Each row was made from one small tree. The marks that hang from a mark follow it in brackets, in the order of their numbers. Every link used is in the known rows. Write each row's tree.
(in the rows, 128 means zero)
Known rows
z386(z433): [132 134  80 105 129 104 124 117 150 107 109  89 128 106 145 157 125 116
 126 116 137 110 139 152 145 135  95 138 122  86 129 134 126 118  84 109
 129 125 149 108 137  89 177 104 104 150 137 187 175 142 104 139 104 145
 107 133 108 138 112 140  82 124 134 120 196 127 119 108 102 137 115 148
 130 109  97]
z724(z757): [156  86  90 134 145 109 119 129 132  87 108  86 114 100 120 152 132 156
 130 120 111 109 127 157 130 136 108 131 122  78  88 143 137 102  98 100
 140 107 126 114 166  92 164  85 108 144 150 179 177 143 141 142 109 120
 119 132  68 136 114 131  89 127 127 139 199 121 124 108 127 155 108 136
 121 109 102]
z962(z722(z757(z433 z547 z549))): [196 131 106  55 134 105 136 106 164 110 103  89 135 100  80 166 128  94
 154 122 165  95 147 157 107 113  43 151 155  92  80 138 139 125 111 120
 142 103 159 108 155  92 180  99  71 138 137 167 179 129 158 188 131 140
  94 151  26 130  79 134  81 138 139  40 177 136 136 169 103 140 117 199
 137 117  85]
z722(z757(z433 z547) z962): [163 175  79  72 119 106 123 116 165 116 107  87 113  96  90 163 111 110
 159 111 142 121 127 156  85 123  76 176 138 162  86 155 131 102 110 116
 141 125 141 116 184  99 175 112  98 151 135 178 177 140 145 157 107 129
 108 140  51 120 112 132  49 131 154  84 179 134 129  97 139 145 108 172
 114 112  78]
z724(z757(z433 z547)): [168 118  93 107 137 115 118 123 145  92 109 100 105  94 100 162 127 127
 146 118 110 105 127 157 118 129  58 176 116 116  94 149 144  96  86 111
 140 101 145 118 170 101 179  97  82 148 149 179 184 140 132 171 122 111
 115 136  36 134 124 140  69 115 141  99 182 134 134 105 110 141 113 147
 131 112  74]
z722(z757(z549)): [169 123  92  93 144 106 141 111 136 106 105  71 127 102 116 153 127 141
 145 117 156 112 132 158 128 131  91 118 150  66  87 132 126 127 131 112
 140 120 148 104 161  76 165  88 107 138 140 181 168 134 173 145 113 133
 105 145  78 138  77 132 103 140 135  91 194 124 138 122 110 158 104 185
 122 115 105]
z722(z757(z433 z547 z549(z962))): [172 169  94  74 134 113 143 103 140 115 110  79 127  91  94 161 117 106
 168 107 138 111 135 147  93 112  34 171 187 129  95 149 131 109  99 121
 141 113 151 112 174  93 184 101  79 141 143 190 156 139 179 166 118 106
 108 146  73 127  94 129  62 129 137  67 179 148 138 102 114 157 105 190
 129 127  64]
z549(z757 z962(z722)): [141 120  94 122 120 106 134 127 137 119 103  87 127 110 106 151 143 113
 138 118 133 106 143 131 111 120 107 122 151  90 101 153 122 120  83 112
 148  92  82 119 165  99 181  85 115 127 141 156 159 137 148 142 101 120
 115 127 112 136  84 125  52 136 115  90 206 125 108 150 146 161 112 147
 119 108 113]
z722(z757(z547(z962) z549)): [171 160  91  94 142 118 131 118 157 116 110  85 130  93 101 158 117 108
 163 116 139 117 126 152 121 119  68 156 158 119  94 141 118 113 138 105
 143 115 163 102 169  84 172  79  96 155 152 183 162 129 178 168 120 119
 110 148  76 127  86 122 101 129 141  84 185 138 131 102 113 169 107 198
 133 120 100]
z724(z757(z547)): [166  97  90 124 142 114 122 121 139  88 110  86 110  99 100 157 131 138
 144 125 108 113 123 159 139 133  80 151 110 102  84 155 136  93  94 102
 142 111 127 114 171  93 174  83 100 158 158 176 184 131 136 158 122 108
 119 129  44 138 110 133  88 117 136 119 191 122 125 104 109 154 102 138
 137 112 101]
z433(z386): [195 145  97 112 135 115 117 120 141  92 105  77 130 106 108 148 119 150
 124 116 119 122 146 147 144 140 114 137 167 100 123 123 133 101 117 106
 132 120 110 107 135  87 170  79 131 139 143 168 155 138 129 132  94 148
 122 138  84 138 126 130  87 116 140  91 196 126 130 150 116 142 113 144
 127 101  94]
z722(z757(z549) z962): [163 142  84  87 136 106 137 120 149 116 107  75 123  98 103 149 115 119
 158 119 170 119 129 145 107 129 110 129 148  99  92 143 131 129 143 113
 137 131 137 109 172  82 164  85 116 140 139 183 159 142 177 143 106 139
 106 137  65 128  99 134  87 148 134 111 189 126 123 102 135 164 100 196
 112 116  99]
z724(z757(z722)): [173  90 106 125 144 115 131 129 152  97 104  91 127 103 111 149 125 138
 133 127 101 101 132 171 137 139  84 116 115  60  88 137 129  83 113 102
 144 103 132 110 180  96 170  77 115 151 141 190 179 143 142 154 116 134
 125 136  77 139 137 128  81 136 128 113 196 120 129 158 139 162 120 125
 127 113  89]
z547(z962(z722(z757(z433)))): [136 148  92  85 128 108 107 130 173 123 104  98 134 101 124 163 132 109
 141 108 133 105 135 147  92 117 106 137 190 136  81 136 134 110 123 114
 145  96 164 117 160 101 169 105 100 134 130 158 162 141 162 165 100 147
 106 149 101 119  92 116  67 137 139  73 190 135 110 138 158 145 129 171
 122 108  89]
z547(z757(z433) z962): [114 152  82 117 138 124 106 128 164 110 108 101 116  91 128 159 121 125
 144 108 126 129 135 144 131 124 101 157 148 128 122 126 135  95 123 115
 140  87 158 119 177  96 166  99  91 136 141 156 153 145 170 160  99 114
 114 155 135 124 114 130  73 123 141 119 187 141 124  94 157 151 127 138
 119 116  81]
z724(z757(z549)): [173  84  99 122 152 112 135 126 127  89 106  87 121  95 114 150 132 142
 143 126 134 104 133 152 129 131  84 132 130  58  97 135 141 117 115 110
 139 111 130 112 159  82 166  71 102 138 152 184 165 139 168 153 121 116
 110 135  69 140 103 135 111 133 120 128 191 127 127 120 106 158 105 164
 129 113  99]
z962(z722(z757(z433))): [166 122  97  83 126 102 114 116 160 111 103  88 127 108 114 163 131 122
 135 114 143  98 140 160 100 125 105 126 162  94  80 132 138 121 108 117
 142 104 148 118 159  96 172 117  96 135 132 163 178 146 150 163 106 151
 102 147  62 127  90 125  64 141 144  67 191 127 118 160 136 136 129 169
 118 110  91]
z549(z757 z962): [129 137  83 132 131 111 141 122 119 116 106  78 119 103 113 149 133 134
 141 108 121 119 131 133 131 128  93 141 150 101 118 152 120 113  79 109
 144 103 107 115 175  94 178  88 119 134 146 165 156 137 150 123  95  97
 122 131 138 141  98 129  52 131 118 117 205 126 120 108 142 160 106 148
 113 116 114]
z757(z433 z549): [179 138 106  93 139 113 142 120 138  91 102  92 130  94 125 159 117 105
 141 116 150 101 151 145 136 129  66 135 150  81 128 114 145 123 106 124
 132 112 163 110 143  84 174  88  88 129 137 180 159 142 162 153 113 128
 102 140  99 117 121 143  91 125 128  89 183 136 143 143 108 121 117 175
 126 115  79]
z549(z757(z547 z722) z962): [170 152 110 119 119 120 157 114 145 121 105  83 128 106  85 152 127 101
 153 120 105 119 136 149 140 123  41 150 127  95 116 157 106  87  90 108
 152  95 113 107 200 103 194  83 114 154 141 180 170 130 140 156 114 108
 124 134 112 141 112 129  44 133 127  73 197 132 133 141 140 177 115 145
 128 120  93]
z549(z757): [151 118  87 125 134 109 138 124 130 104 105  85 116 108 115 155 136 146
 134 116 140 122 130 152 146 134 101 130 116  70 117 140 127 118  94 108
 139 111 131 110 174  81 174  82 114 138 146 170 174 131 135 136 102 122
 115 134 119 142  93 142  71 130 128 103 203 122 130 117 124 157 110 150
 112 110 123]

Write each row's tree
[199 163 113  93 121 119 148 126 169 114  99  95 134  89 103 151  98  68
 154 128 144  98 153 149 122 126  46 131 129 100 127 119 135 110 131 127
 136 119 148 110 170 104 180  80 105 143 125 186 151 155 166 157 113 150
 110 142 101 111 157 143  72 145 125  89 177 137 142 165 140 140 124 174
 123 115  64]
z757(z433 z549 z722(z962))
[181 109 103  83 136  99 133 111 148 109  99  79 135 108 107 153 136 115
 140 124 163  99 142 154 122 123 105 104 166  60  70 132 130 133 135 115
 142 113 136 106 148  78 169  86 101 135 139 170 173 134 168 159 117 154
  98 146  59 136  74 124  95 147 127  69 194 121 118 167 110 153 112 185
 130 111 108]
z962(z722(z757(z549)))
[177 127 114  83 125 116 141 119 148 108 101  86 148  98  95 152 128  72
 149 134 137  93 153 137 125 115  65 136 169 104  83 141 130 123  98 118
 145 101  94 112 133  95 181  74  98 142 151 165 162 133 158 157 122 129
 104 131  91 112 100 121  86 123 115  82 185 133 123 170  98 157 112 162
 150 114  93]
z757(z547 z549(z962(z722)))
[155 134  87  92 142 116 137 116 145 101 103  90 113  92 111 158 126 118
 146 121 157 119 147 154 146 124  78 150 129  73 114 116 141 125 121 127
 131  99 159 113 167  82 172  91  79 135 139 162 155 142 179 161 115 120
 106 159  98 138 102 149  94 126 137  91 182 137 139 118 108 143 120 164
 124 121  77]
z547(z757(z433 z549))
[209 135 101 108 157 117 120 124 138  82 105  97 124  91  93 153 120 158
 145 111 130 113 146 147 108 125  58 167 155  63 116 125 153 110 116 112
 136 106 138 113 149  92 178  73  92 129 142 180 153 144 156 172 112 128
 120 148  25 145 140 144  92 117 130  80 180 147 134 135 106 154 109 174
 134 109  58]
z724(z757(z433(z386) z549))
[169 108  98 108 151 112 130 127 136  90 106  97 114  89 114 158 124 132
 145 117 139 102 135 150 115 126  61 149 136  68  99 132 151 118 107 115
 138 101 148 121 163  91 174  82  82 132 147 184 165 148 170 165 119 112
 111 142  40 135 134 142  92 129 122 105 181 139 139 122 111 143 110 173
 126 117  73]
z724(z757(z433 z549))
[168 127 100 116 129 115 126 138 169 108 106 101 119  92 102 154 111 120
 151 123 108 104 134 150 103 129  83 144 112 106  99 144 137  89 115 114
 142 104 135 121 196 117 177  89 106 150 129 183 171 160 147 161 107 137
 123 133  45 127 170 135  55 140 128 110 183 130 128 137 166 152 119 137
 118 110  58]
z724(z757(z433 z722(z962)))
[154 131 100 110 126 115 125 130 165 115 105 104 130 100  85 162 140  90
 145 127 118 118 135 146 128 117  86 156 124 110  96 154 118 113 110 103
 150  86 120 110 173  96 180  73 104 143 151 148 169 120 139 165 113 124
 114 135  96 128  86 128  64 126 125  74 198 130 114 141 136 165 118 167
 132 106 123]
z549(z757(z547(z962(z722))))
[164 167  86  70 130 108 133 119 156 115 104  82 121  92 104 157 110 116
 161 111 177 114 138 144  87 123  83 151 151 118  98 138 139 128 130 121
 135 123 157 115 177  92 164  98  95 138 128 178 154 153 183 154 104 133
 105 147  70 121 113 138  73 144 139  93 179 137 129 104 134 145 111 202
 109 114  70]
z722(z757(z433 z549) z962)
[167 162 105 127 129 126 147 127 165 126 106 100 130 100  88 157 126  91
 155 125 108 121 131 154 155 123  41 152 113  98 116 147 105  87 114 100
 152  95 142 101 202  98 183  70 112 156 144 174 168 124 143 169 115 120
 127 144 108 133 118 134  60 127 127  80 194 132 134 144 147 176 121 159
 125 115 105]
z549(z757(z547(z962) z722))
[229 152 112 102 141 124 125 120 171  93 105  99 126  96  69 157 115 134
 146 120  92 112 145 165 124 127  37 185 139  88 110 134 138  64 103 108
 146  99 140 109 178 111 190  81  95 156 136 190 180 140 119 183 121 137
 132 147   4 147 165 138  63 117 145  54 180 142 140 167 123 161 120 139
 143 110  44]
z724(z757(z433(z386) z547 z722))
[213 170 115  75 118 122 150 121 178 111  98 100 132  89  83 157  97  58
 167 131 143 100 150 148 124 124  18 154 124 107 120 129 131 102 121 123
 139 119 144 107 177 106 188  77  93 157 131 185 164 145 149 172 123 141
 109 142  73 111 156 143  69 136 132  76 172 139 148 164 124 146 119 175
 134 120  55]
z757(z433 z547 z549 z722(z962))
[187 171  89  58 127 109 138 115 156 116 106  86 120  91  82 162 110  93
 168 118 166 115 130 151  93 118  51 171 140 132  95 145 134 120 123 120
 139 126 152 111 179  94 175  94  83 151 136 183 163 142 175 170 118 130
 103 146  49 119 107 137  69 135 145  72 172 141 138  99 119 149 103 200
 119 118  70]
z722(z757(z433 z547 z549) z962)
[185 128 110 104 142 119 143 113 162 114 101  84 134 104 103 146 123 112
 143 134 146 115 151 165 175 130  77 123 125  35 109 115 118 112 141 117
 138 101 141 102 181  83 176  78 103 146 133 176 167 143 170 164 120 138
 112 157  97 145 111 140  99 142 129  87 188 125 143 172 126 166 122 144
 134 124  89]
z547(z757(z549 z722))
[176 137 122 114 132 123 155 120 142 114 100  80 147  98 114 142 114  92
 146 127 117  95 150 147 147 129  68 109 167  83 123 127 122 107 115 116
 142 107 119 105 164  97 183  72 120 142 138 189 148 145 169 142 110 132
 117 138 130 122 129 126  87 140 114 106 193 134 137 174 128 162 117 152
 138 120  77]
z757(z549(z962) z722)
[156 149  86  97 140 109 140 111 125 122 108  65 128 100 114 148 125 129
 158 111 145 111 130 139 111 123  94 131 186 102  95 141 126 117 114 112
 141 114 129 110 171  86 171  90 108 137 145 188 151 143 189 140 105 114
 111 143 101 134  77 120  86 142 129 102 193 134 124 110 129 166 103 179
 125 125  93]
z722(z757(z549(z962)))
[132 143 100 126 138 126 121 132 174 121 103  91 127 100 120 148 121 110
 144 126 111 123 139 155 163 132  98 125 145  92 108 124 111  88 144 106
 145  89 145 109 194  97 170  81 118 152 138 167 159 138 162 159 106 136
 123 154 141 131 118 128  82 135 133 111 193 128 122 138 162 168 134 128
 129 116  93]
z547(z757(z722) z962)
[158 146 107  97 120 119 114 132 181 105 104 111 137  94 110 168 122  68
 144 122 117 101 144 136 109 120  74 155 152 153 101 133 132  97 104 114
 144  95 149 116 149 108 179  87  92 142 142 156 167 133 137 171 113 136
 104 139 107 104 120 121  66 114 138  73 180 137 121 157 129 131 129 164
 140 108  86]
z757(z433 z547(z962(z722)))
[115 138  91 106 129 120 105 135 176 119 101 110 126  96 121 161 130  99
 141 118 134 116 145 138 125 117 115 140 162 111  93 121 132 111 125 119
 140  80 144 122 158 102 168  97  90 133 138 133 153 144 165 172 101 137
 111 154 127 119  99 123  70 129 133  91 187 137 112 138 153 148 136 143
 128 112  93]
z547(z757(z433) z962(z722))
[195 146 108  83 133 118 141 113 145  96 105  96 126  90 104 163 116  80
 153 123 141 104 145 146 133 125  28 163 128  97 126 125 141 113  98 122
 134 111 160 109 145  86 184  85  78 142 146 180 169 134 157 163 127 121
 102 141  79 116 122 143  90 117 134  71 178 139 152 139  89 127 114 179
 132 118  76]
z757(z433 z547 z549)
[146 130  99  92 138 121 114 131 177 115 101 113 133  91 109 159 131  91
 146 124 153 110 152 141 118 112  79 148 156  96 100 117 134 123 140 126
 139  78 151 117 160  94 171  84  82 127 141 140 144 141 194 185 111 129
 101 160 103 122  99 129  90 132 124  79 181 144 116 146 137 154 130 168
 138 115  79]
z547(z757(z433 z549) z962(z722))
[173 154 108  96 115 117 133 131 181 114  99  98 125  96 110 154  99 102
 144 123 131 105 145 146 124 134  80 131 128 131 122 124 133  98 117 121
 137 120 146 114 175 111 176  96 115 149 124 176 159 155 142 149 101 149
 117 136 125 110 168 133  55 142 135 100 187 127 139 160 157 139 127 143
 115 109  68]
z757(z433 z722(z962))
